Each row was made from one path, in order. Every step used is in the known rows, and no mark comes twice. Write each row's path.
Known rows
delav, biki, navisop, lida: [0.28 3.15 -1.23 0.86 0.79 2.46 0.40 5.31 0.23 0.60 1.11 0.76 -1.27 -1.12 0.66 -0.88 0.31 -1.61 -1.87 4.03 0.88 0.29]
delav, biki, pamolo, lida: [1.06 0.28 -0.42 0.11 -0.53 -1.79 1.41 0.47 0.05 0.52 0.47 0.48 1.93 -1.84 1.81 -4.09 -0.80 1.25 -3.03 0.22 -0.39 0.60]
navisop, lida, pamolo: [-1.88 -0.30 -0.38 -0.57 1.44 4.27 -0.49 4.90 0.83 -0.85 0.62 1.73 3.15 0.87 0.20 -2.55 0.81 1.74 -1.89 0.19 0.10 0.14]
delav, lida, pamolo: [-1.99 -1.25 0.21 0.03 0.97 3.18 -0.35 5.01 -0.20 -0.19 1.54 2.85 1.04 -0.89 -1.08 -2.95 0.22 1.90 -0.98 -1.08 0.13 -0.41]
lida, delav, biki, pamolo: [1.39 -0.09 -1.34 0.28 0.87 -5.02 1.74 -3.93 0.17 0.12 -0.26 2.11 -0.26 -0.84 0.29 -1.03 -0.57 1.95 0.67 -2.51 -0.13 -0.82]
biki, navisop, lida, pamolo: [-1.44 -0.47 -0.60 0.62 1.50 4.86 -0.99 2.49 0.37 -0.74 0.81 1.72 1.44 0.03 -1.53 -1.08 0.77 0.47 -2.22 2.44 0.76 -0.33]
lozod, biki, pamolo: [0.79 -0.24 -1.27 -0.58 0.87 1.04 0.20 -5.61 0.66 -0.17 -0.42 -2.47 0.51 -1.36 -1.15 2.34 0.93 4.79 0.95 -1.30 -0.44 0.14]
lozod, biki, navisop, lida: [-0.49 2.71 -1.98 0.00 0.86 5.62 -0.74 0.47 0.87 0.38 0.33 -2.63 -0.42 -1.04 -2.43 2.90 1.36 -0.91 -0.88 4.02 0.49 0.23]
lida, lozod, biki: [-0.49 -1.25 -0.05 -0.90 0.65 1.32 -0.09 -1.84 -0.52 0.32 -0.19 -2.51 1.67 -0.21 1.55 3.58 1.23 2.45 1.01 -2.56 -0.32 0.64]
buzug, lida, lozod: [-0.84 -2.68 1.79 0.16 0.28 -0.19 -0.01 -4.27 1.02 -0.31 0.24 1.28 -0.33 0.64 3.26 0.69 0.75 0.42 1.44 -4.94 0.04 0.29]
biki, delav, lida: [0.12 1.93 1.73 -0.04 -0.84 3.12 -0.56 4.44 -0.06 -0.03 1.06 1.13 -2.92 -0.87 0.67 0.74 -0.64 -2.10 0.89 4.44 -0.03 -0.14]
lozod, lida, navisop, biki, delav: [0.31 1.26 1.61 0.13 -0.38 -4.82 -0.75 2.80 -2.15 -1.15 -1.65 -1.93 -0.80 2.35 0.03 0.13 -1.01 0.76 2.90 1.95 -0.07 0.78]
lida, delav: [0.65 -0.18 -0.49 -1.01 -0.27 -1.87 0.31 -4.09 0.56 0.59 -0.55 1.53 -0.61 0.90 -0.84 0.48 -0.44 -1.81 0.66 -1.78 0.11 -1.10]
lozod, biki, delav: [0.03 2.10 0.10 -1.11 -0.28 0.28 -0.34 -1.14 0.01 -0.92 -1.26 -2.13 -1.22 -0.09 -0.60 4.05 -0.13 -0.01 1.90 4.96 -0.11 0.28]
biki, delav, lida, navisop: [-0.32 0.68 1.71 0.69 -0.67 1.10 -0.09 5.97 -0.75 -0.29 0.01 -0.15 -3.06 0.91 -0.33 1.24 -1.18 -3.05 1.32 3.50 0.06 0.11]
navisop, biki, delav, lida, pamolo: [-1.10 0.82 0.80 1.16 0.42 -0.53 -1.02 5.22 -1.05 -1.72 1.34 2.52 -1.09 -1.00 -1.41 -1.90 0.55 1.79 1.77 2.31 0.45 -0.82]
biki, navisop: [0.99 -0.15 0.31 0.14 -0.24 2.23 -0.44 -3.30 0.13 0.66 0.26 0.96 -2.29 -1.07 -0.64 1.36 -0.06 -1.17 -0.12 1.67 0.94 -0.47]
buzug, lida, navisop, biki, delav: [0.10 0.68 0.97 1.85 -0.52 -5.76 0.03 -2.66 0.58 -2.05 -1.62 0.03 -4.42 1.82 -0.10 0.84 0.19 -0.88 4.10 0.91 0.75 -0.38]
lozod, lida: [-0.60 0.11 1.20 -1.68 0.02 0.56 -0.63 1.80 -0.64 0.52 -0.37 -1.02 1.56 0.62 1.22 -1.22 -1.02 1.44 -0.28 -0.95 -0.26 0.95]
buzug, lida, lozod, biki, pamolo: [-0.76 -3.38 0.24 0.74 1.47 -0.28 0.21 -7.98 1.29 -0.92 -0.20 -1.87 0.78 -0.71 1.59 2.98 1.94 5.39 2.02 -5.67 -0.81 0.41]
lozod, biki: [-0.08 1.03 -1.14 -1.31 0.33 1.18 0.14 -1.77 0.46 0.34 -0.66 -2.48 0.16 -0.68 -0.95 2.15 0.54 1.67 0.42 0.31 0.09 0.19]
pamolo, lida: [0.49 0.19 0.42 -1.26 -1.65 1.32 0.01 0.84 0.58 0.80 0.21 0.14 1.62 -0.28 0.78 -2.50 -0.72 -2.71 -2.90 1.11 -0.02 0.38]
pamolo, lida, delav: [0.30 -0.12 -0.78 -1.23 -1.74 -1.52 0.26 -2.66 0.55 1.00 -0.48 1.19 1.63 0.71 -1.08 -1.95 -1.18 -4.33 -1.96 -0.14 -0.25 -0.67]
lozod, biki, navisop, lida, delav: [-0.48 2.15 -2.95 0.06 0.63 2.45 -0.43 -2.11 0.98 0.47 -0.31 -1.83 -0.30 0.01 -4.05 3.52 1.02 -2.25 0.06 2.22 0.14 -0.82]
pamolo, lida, lozod: [-0.05 -2.40 1.69 -0.94 -1.26 1.52 -0.21 0.60 -0.40 0.85 0.57 0.26 3.10 0.08 3.12 -1.29 -0.19 -1.54 -2.71 -2.11 -0.51 0.74]

Write each row's path
[-0.02 1.96 -1.26 -0.71 0.30 1.68 0.09 0.49 1.42 0.63 0.17 0.98 0.49 1.32 -0.67 -0.06 0.42 -2.92 -0.77 -0.75 -0.06 -0.56]	navisop, lida, delav
[0.11 -0.95 0.23 -0.43 -1.62 -0.30 0.57 1.71 0.04 0.73 -1.00 -1.09 1.37 1.52 0.13 -2.08 -1.28 -3.24 -2.45 0.19 -0.06 0.55]	pamolo, lida, navisop
[-0.13 -0.40 0.93 0.51 0.73 5.65 -0.84 0.88 -0.21 0.63 1.49 -0.07 0.37 -0.17 2.25 1.98 1.38 -1.29 -1.35 0.03 0.28 0.44]	biki, navisop, lida, lozod
[1.00 0.24 -0.44 0.66 -0.12 -3.21 0.41 -0.45 -0.55 -0.12 -0.62 -0.73 -1.66 1.00 -0.52 -0.44 0.57 0.79 1.68 -2.81 0.75 -0.28]	lida, navisop, biki
[1.09 -0.59 -0.29 2.21 0.62 -0.90 0.40 0.75 -0.47 0.22 1.32 -0.79 -2.31 -0.84 -1.15 -1.44 1.12 3.43 1.64 -4.59 0.03 -0.42]	delav, lida, navisop, biki, pamolo
[-2.45 -2.10 0.66 -1.34 1.24 -0.10 -1.04 2.87 -0.95 -0.78 -0.59 0.89 4.08 1.16 0.00 -2.94 -0.92 3.84 -1.00 -1.62 -0.19 0.73]	lozod, lida, pamolo
[2.14 0.14 -0.16 0.63 0.57 -1.66 0.04 -5.53 0.42 -0.33 0.82 -0.10 -1.00 -1.42 0.36 -0.94 1.54 4.64 1.57 -3.64 0.20 -0.61]	navisop, biki, pamolo
[0.98 -2.23 0.22 0.32 -0.86 -0.36 0.76 -2.28 0.12 0.36 -0.77 -1.42 1.63 0.78 0.24 -1.99 -0.89 -0.13 -2.32 -1.68 -0.51 0.52]	biki, pamolo, lida, navisop
[0.37 1.15 -1.70 -0.61 -1.33 -5.06 1.43 1.46 -0.14 0.97 -0.44 1.95 1.61 0.07 0.20 -3.30 -1.62 -3.81 -2.52 0.83 -0.04 -0.35]	pamolo, lida, delav, biki
[0.94 0.76 -1.51 0.54 0.11 -4.24 0.91 -2.36 -0.46 0.67 -0.31 2.41 -2.24 -0.87 -1.50 0.47 -0.93 -2.40 0.44 1.53 0.91 -1.21]	lida, delav, biki, navisop
[0.51 0.64 2.21 1.08 -0.45 0.02 -0.99 3.77 -1.56 -0.58 1.95 0.98 -2.28 -1.07 2.28 1.15 1.16 0.15 2.79 0.02 -0.10 -0.16]	navisop, biki, delav, lida, lozod
[1.57 2.53 1.06 0.02 -0.65 -2.52 -0.63 -1.21 -0.35 -1.04 -0.17 0.53 -2.94 -0.35 0.53 1.02 0.47 -0.08 2.80 2.91 0.57 -0.47]	navisop, biki, delav
[-2.67 0.14 -0.03 -0.07 0.78 2.40 -0.86 5.25 -0.52 -1.64 0.18 0.10 0.25 -0.84 -2.60 1.21 0.07 1.93 1.10 4.70 -0.28 -0.16]	lozod, biki, delav, lida, pamolo
[0.90 -3.38 1.77 -0.21 -0.84 1.48 0.01 -3.31 -0.28 0.45 0.82 0.03 3.42 -0.65 3.21 -1.12 0.06 1.44 -2.43 -3.79 -1.07 0.70]	biki, pamolo, lida, lozod
[-0.24 -0.33 1.21 -0.89 0.04 0.24 -0.62 -1.06 -1.00 -0.99 -0.77 -2.09 0.10 0.25 1.83 5.46 0.36 1.00 2.36 1.86 -0.55 0.65]	lida, lozod, biki, delav
[-0.65 -1.35 -0.15 -1.21 -0.90 1.54 -0.06 0.34 -0.57 0.63 -0.11 -2.74 3.71 -0.36 1.50 1.01 0.38 -0.04 -1.97 -1.24 -0.69 1.16]	pamolo, lida, lozod, biki
[0.93 -0.77 -0.57 0.94 -0.49 -3.32 1.89 1.88 -0.48 0.30 -0.71 -0.45 1.59 0.03 0.98 -3.69 -1.44 0.53 -2.64 -0.61 -0.32 0.78]	delav, biki, pamolo, lida, navisop
[-0.49 -1.28 1.55 0.09 0.23 4.07 -0.37 3.86 -0.83 1.06 2.17 1.16 0.04 -0.95 2.60 0.28 0.70 0.07 -0.02 -3.60 -0.28 0.32]	delav, lida, lozod
[0.55 -1.05 -2.48 -0.74 -0.68 -1.72 0.59 -6.68 0.87 0.44 -0.84 -2.06 2.96 -0.53 -2.68 0.52 -0.20 0.18 -1.22 -1.30 -1.05 -0.54]	lozod, biki, pamolo, lida, delav
[1.28 -1.04 0.21 -0.31 -1.06 1.25 0.11 -3.22 0.75 0.46 0.39 -0.33 1.69 -1.09 0.78 -2.28 -0.38 0.70 -2.87 -0.81 -0.58 0.22]	biki, pamolo, lida
[-0.09 0.28 0.18 -0.10 0.09 -4.13 -0.21 1.95 -1.63 -0.13 -0.94 -2.20 0.80 1.77 -0.34 -1.68 -0.33 2.30 1.47 -2.99 0.15 0.72]	lozod, lida, navisop, biki
[-0.84 1.72 0.76 -0.52 0.72 3.97 -0.70 3.44 -0.23 -0.98 -0.11 -2.94 1.26 0.72 2.08 4.71 1.23 0.01 0.69 3.75 -0.74 1.11]	navisop, lida, lozod, biki, delav
[-0.50 -0.31 0.04 -1.63 -0.15 -2.68 -0.39 -1.31 -0.43 0.55 -0.97 0.34 1.83 1.70 -0.53 -0.53 -1.39 -0.56 0.62 -2.42 -0.55 -0.02]	lozod, lida, delav
[0.75 0.63 -1.68 0.49 -1.33 -4.30 0.87 -1.04 -0.61 0.96 -0.23 2.06 -0.13 -0.79 -1.83 -2.00 -1.66 -5.28 -2.68 3.05 0.51 -0.80]	pamolo, lida, delav, biki, navisop
[-1.69 -0.51 1.55 0.21 0.40 2.47 -0.93 5.85 -0.53 -1.39 0.88 2.66 -0.33 -0.35 -0.58 -0.92 -0.56 0.36 0.34 3.93 0.01 -0.39]	biki, delav, lida, pamolo
[-0.44 -0.33 0.29 0.52 -0.07 2.29 0.32 5.21 -0.15 0.99 0.60 -0.16 -1.90 0.54 -0.72 -0.70 -0.40 -1.48 -0.01 -1.31 0.15 0.15]	delav, lida, navisop
[-0.92 1.56 0.08 0.44 -0.28 1.12 0.04 5.44 -0.69 -0.43 -0.75 -2.69 -2.46 0.51 -2.13 3.47 -0.47 -1.37 1.85 4.39 -0.36 0.44]	lozod, biki, delav, lida, navisop
[-0.74 -0.82 1.09 -0.91 0.04 -0.94 -0.14 3.29 -1.16 0.34 -1.47 -1.75 1.44 2.51 0.58 -0.64 -1.40 0.72 -0.03 -2.05 -0.32 1.17]	lozod, lida, navisop
[0.51 -0.89 -1.38 1.23 0.98 -6.71 1.80 -7.42 1.82 -0.54 -0.50 2.75 -1.32 -0.44 0.16 -1.52 -0.29 1.59 1.68 -3.46 -0.04 -0.89]	buzug, lida, delav, biki, pamolo
[0.83 1.18 -0.40 0.61 0.25 -1.11 0.69 0.19 -0.46 0.56 0.35 1.67 -2.38 -1.71 0.37 -0.41 -0.54 -0.40 -0.46 2.68 1.16 -0.22]	delav, biki, navisop
[-0.38 -0.83 -0.57 -0.10 -0.02 -3.43 0.43 -7.16 2.25 -0.17 -0.91 2.03 -1.90 1.11 -0.58 -0.02 -0.09 -2.19 1.73 -2.69 0.33 -1.16]	buzug, lida, delav
[0.36 1.29 -1.41 0.38 0.30 2.50 -0.46 -1.44 1.10 0.71 0.35 1.06 -1.22 0.49 -2.08 1.53 0.28 -4.04 -0.52 1.79 0.48 -1.08]	biki, navisop, lida, delav
[0.74 -1.57 -0.31 2.38 0.91 -4.82 0.72 -7.15 1.38 -1.26 -0.62 -0.53 -2.64 0.52 -0.37 -0.98 1.28 3.62 2.98 -5.37 0.42 -0.50]	buzug, lida, navisop, biki, pamolo
[0.35 1.91 -0.20 0.27 0.39 5.58 -0.85 1.44 0.90 0.64 1.03 0.01 -1.25 -0.51 -0.49 0.66 0.68 -1.95 -1.57 3.13 0.73 -0.08]	biki, navisop, lida
